In the rows, zero is written as 128.
Known rows, with every step that occurs:
G X T: [109 100 137 142 116  95 137 161  52 101 173 183 161  76 127 169  87 142
 162 133 109 104 130 138 115 134 113 181  94]
X R M T: [133  86 111 124 100 111 115 179  69  99 176 167 138  85  93 147 125 149
 144 136  97  95 106 122 148 147 148 163 117]
A M G X R: [110  90 142 111 118 101 142 189  63 106 204 201 161  81 133 164 110 137
 160 160 121 122  90 100 132 168 111 194 121]
C X T: [118  94 138 128 152 101 123 175  75 102 182 158 151  88 132 161  93 171
 153 140 116 101 136 131 118 110  96 163 109]
T X C M: [107  72 141 116 155 129  99 167 114 121 189 128 140  87 100 157 106 179
 175 141 137 105 116 112 139  83 138 181 147]
G X C M A: [ 89  70 127  96 122 115 145 192  84 108 209 155 156  94 109 143 115 163
 189 128 118  74  92  89 125 102 113 176 128]
G X T E R M: [114 111 142 128  97 112 115 140  81 100 161 212 128  72 146 145 108 127
 151 133 124  89 109 119 110 141 113 196  99]
T E R: [137  79 144 144 107 126 101 148 105 103 183 165 140  86 121 161 126 144
 146 164 114 102 128 121 140 136 125 159 143]
M R: [120  87 139 140 125 126 136 165  83 116 186 140 168  81 106 155 134 138
 172 147 107 114 139 122 150 150 117 145 134]
P E R M G X: [108 109 128 110  91 100 133 189  95  75 190 201 169  89 141 148 128 108
 156 171 144 107  81 119 130 152 122 161 122]
X T E: [127  90 149 166 133 114  95 144  98 114 170 162 152  83 120 181  99 152
 143 146 103 105 141 150 140 120 118 180 106]
P E: [111  88 123 148 121 117 121 172 111  90 185 160 176  95 109 180 112 145
 143 163 116 123 121 145 131 112 147 138 133]
A M C: [ 88  94 157 120 135 146 130 185 100 124 186 173 170  98 102 150 119 173
 148 152 116 113 109 110 158 125 131 149 103]
R M G X T: [107 107 144 130 117  95 123 185  58 107 176 184 170  85 139 148 107 122
 160 140 127  95 103 147 136 154 102 187  73]
P E R M T X: [120  97 120 103  96  97 105 168 114  75 171 187 142  89  88 161 141 149
 169 147 132 106 106 125 155 114 162 154 154]
M G X: [120  75 144 133 121 100 122 196  56 102 199 165 186  90 136 157 116 131
 167 164 120 106 114 145 148 150 109 160 114]
M C X: [ 99  83 136 116 161 130 116 200  86 106 201 153 171 100 137 129 122 190
 150 163 117  93 122 112 145 104 106 134 120]
T X G: [129  64 145 143 136 115  82 148  80 107 192 139 148 108 114 179 102 167
 163 162 131 132 117 130 124 119 142 207 146]
P E R M: [110 108 122 123  92 128 127 165 118  83 173 183 149  95 112 152 126 128
 138 156 133 111  97 119 119 130 146 146 126]
R M G X: [110  84 142 123 117 115 119 198  60 110 186 175 179  93 142 133 127 123
 160 151 129 100  94 148 142 151 118 163  95]
G X T E P: [142 102 137 163 112  97 118 140  54 111 168 211 169  90 147 166  97 163
 154 150 112  91 129 131 130 119  98 203 100]
X G: [132  73 137 153 125 121 106 160  73 102 196 135 154 109 116 176  93 150
 138 166 118 123 116 133 119 137 131 186 123]
P E R M C: [ 90 120 124 115  99 139 121 178 127  87 183 183 160 101 118 132 133 147
 139 166 132  98  89  98 142 128 142 142 116]
R M T E P: [161  84 133 145 105 118  96 168  72 117 161 183 167 106 107 143 136 169
 142 151 105  81 116 147 179 115 133 160 111]
X C M R: [108  94 137 119 146 135 139 172 109 121 196 119 147  75  98 149 115 147
 173 140 124  99 122  94 145 122 113 163 143]
E R M T X C: [131  84 139 101 107 103 108 161 101  84 190 146 112  88  80 145 134 161
 179 131 139 101  99  93 164 124 137 175 138]
R M T: [127  80 129 125 109 117 116 189  70 105 166 156 157  91  88 147 127 149
 150 133 102  94 116 154 163 130 147 136 104]
P E R M T: [124 106 114 112  83 103 129 182 106  71 172 182 148  90  90 157 130 132
 144 150 119  96 104 128 152 132 152 135 132]
G X T E: [116  89 143 155 128 100 110 147  73 105 171 191 154  75 142 175  94 144
 155 141 107 102 133 146 122 123 113 189 104]
R M G X T E: [113  99 152 141 128 100  97 168  79 114 175 190 165  81 154 156 112 123
 154 149 126  94 105 154 142 142 103 198  83]
T E: [129  67 146 159 133 132  91 156 101 116 182 152 161  91 122 166 123 152
 143 157 107 110 134 149 143 118 134 154 129]
R M G: [121  84 145 134 120 127 103 195  87 119 186 146 174 102 117 140 132 131
 148 158 126 104 103 151 159 149 123 154  99]

Rows:
[131  69 133 128 154 115 109 174  69  96 205 141 149 109 140 162  93 171
 140 169 128 117 115 121 107 115 109 178 134] : C X G
[128  90 144 133 102 144  96 150 109 109 171 176 133  91 124 137 135 135
 138 151 125  97 108 123 132 136 133 162 125] : T E R M
[105  93 113 124 105 124 130 167  56 104 178 196 143  81 140 132 117 136
 149 134 115 106  90 108  99 148 138 182 109] : G X R M
[ 98  79 109 104  86 114 137 176  59 106 195 198 149  96 128 125 140 147
 177 126 107  84  78  88 107 148 129 187 115] : G X R M A
[ 96 107 147 125 167 132  88 171 107 118 177 178 150  91 155 126 117 181
 138 147 124  79 114 122 140  96 101 172  88] : R M C X T E
[118  79 144 122 146 119 111 202 107 118 208 112 160  90 107 156 102 150
 155 163 131  95 107 120 162 121 108 169 123] : X C M G
[ 86 117 120  91 130 132 125 192 124  80 192 189 155 101 144 119 133 165
 140 169 143  93  87  89 127 106 121 135 128] : P E R M C X
[137  79 120 138 110 116  88 163  90 105 175 174 133  81 109 154 132 152
 136 145  95  92 109 129 155 137 150 171 127] : X R M T E
[119 118 142 112  91  91 130 177  63  94 179 196 150  80 138 143 109 112
 163 144 133  88  99 119 131 172  92 193  86] : E R M G X T
[105  89 116 114 151 123 113 190  84 101 210 163 151  92 146 129 119 191
 146 166 110  94 111  79 132 125 107 158 133] : M C X R
[157  80 139 168 117 128 100 151  81 122 177 173 173 110 125 158 122 172
 143 169 111 100 129 135 154 112 118 167 124] : T E P
[121 100 122 133  95 113 128 164 113  77 188 172 155  91 108 174 115 137
 144 169 123 116 116 115 126 130 138 143 148] : P E R
[139  82 131 114 111 114  97 181 104 104 170 168 138  73  98 159 116 152
 145 151  97  70 134 132 166 116 137 151 155] : C M T E R
[ 94  94 139 129 125 154 108 187  93 123 178 159 170 105 117 120 133 163
 143 149 116  93 102 125 155 126 136 146  90] : R M C
[101  68 131 107 128 127 129 190 110 117 207 125 152 102  86 148 119 171
 176 133 115  77 101  94 143  98 120 167 131] : X C M A
[133 102 152 136 106  81 109 159  78  93 191 192 151  73 151 170 108 122
 163 166 122  92 121 124 144 162  84 201 115] : M G X T E R
[120  66 149 137 144 118 103 152 106 104 204 124 141  94  99 165 117 176
 178 145 138 126 116 111 144 103 132 177 138] : T X C
[113  82 113 134 106 108 135 166  52  95 191 186 149  78 135 154 106 145
 155 147 107 109 111 105 106 149 128 178 128] : G X R
[110  93 133 119 135 139 131 180  92 130 171 146 167  74 106 145 123 141
 168 142 107  94 137 123 143 130 123 149 144] : C M R
[138 100 147 150 107 108 103 135 105 100 174 173 132  77 120 175 104 143
 145 151 111  99 138 120 133 140 109 184 121] : X T E R
[106  84 162 114 127 106 142 198  64 111 195 191 180  87 126 164 115 136
 165 156 129 121 100 135 146 149 112 168 109] : A M G X
[122  96 136 120  92 138 122 167  88 105 171 169 139  94 110 132 129 134
 146 142 125 100 106 117 127 147 132 151 115] : E R M
[124  90 148 121 102 115 102 175  85 101 189 194 154  85 155 135 139 115
 157 166 135  90  92 127 143 158 108 177 118] : T E R M G X
[105  71 134 119 100 132 120 181  89 119 185 158 167 113 100 131 149 152
 169 129 111  86  96 124 143 125 132 155 107] : R M A
[123  79 150 117 120 109 135 189  78 106 176 172 158  88  75 175 115 161
 154 136 100 114 121 139 168 128 141 142 120] : A M T
[149  76 138 133  99 100 101 164  93  91 182 164 139  81 100 169 128 149
 150 157  99  90 134 130 171 137 130 149 146] : M T E R
[ 95  96 133 108 144 124 156 176  81 113 196 147 151  64 121 144 110 139
 185 136 125  96 113  91 126 125 107 170 138] : G X C M R
[102  69 127 108 115 129 121 196  95 126 183 151 172 100  93 145 127 164
 171 136  98  70 116 123 141 105 131 154 133] : C M A
[104  83 166 112 138 103 150 190  80 101 218 164 159  89 120 167 107 142
 171 154 144 126  84 103 149 142  99 181 107] : A M G X C
[137  84 156 115 106 110 120 165 101  98 178 189 132  82  90 177 124 152
 150 150 107 105 121 118 170 136 134 156 144] : A M T E R
[128  90 127 131 111 121 103 185  83 112 195 158 155  93 124 140 132 132
 142 160 119 107  92 118 145 167 122 180 110] : X R M G
[119  90 117 133 108 137 113 165  82 112 177 168 141  88 117 140 121 144
 138 141 111 108 100 111 118 147 141 172 111] : X R M
[131  97 143 118  95 122 111 186  90 105 188 159 156  96 117 136 136 121
 149 161 133  97  98 122 156 166 113 158 112] : E R M G
[110  77 113 116  90 127 122 173  87 114 195 169 147 104 105 132 146 154
 166 132 104  87  86  91 127 144 133 178 119] : X R M A
[109 103 133  95 135 136 108 181  87  93 203 164 132 113 149 116 113 172
 136 172 144  92  84  74 116 131 104 183 119] : E R M C X G
[ 99 101 119 126 114 149 108 178  91 117 188 170 151  95 121 120 129 162
 138 150 111  96  92  92 140 145 137 170 102] : X R M C
[124  81 122 130 110  92 124 187  54  97 208 175 164  80 143 156 116 133
 161 167 113 107 103 112 133 168 111 185 124] : M G X R
[123  72 137 117 122 111  92 176  81 110 165 161 151  91  88 148 137 164
 174 129 115 101 119 151 168 110 158 157 126] : R M T X
[125  79 114 119 143 114 119 177  75  97 200 161 140  88 140 147 112 172
 146 155 111 107 118 100 109 126 113 162 143] : C X R
[120 109 131 122  95 113 116 187 119  85 190 173 167  98 117 153 134 116
 144 176 141 110  89 124 147 149 128 152 127] : P E R M G
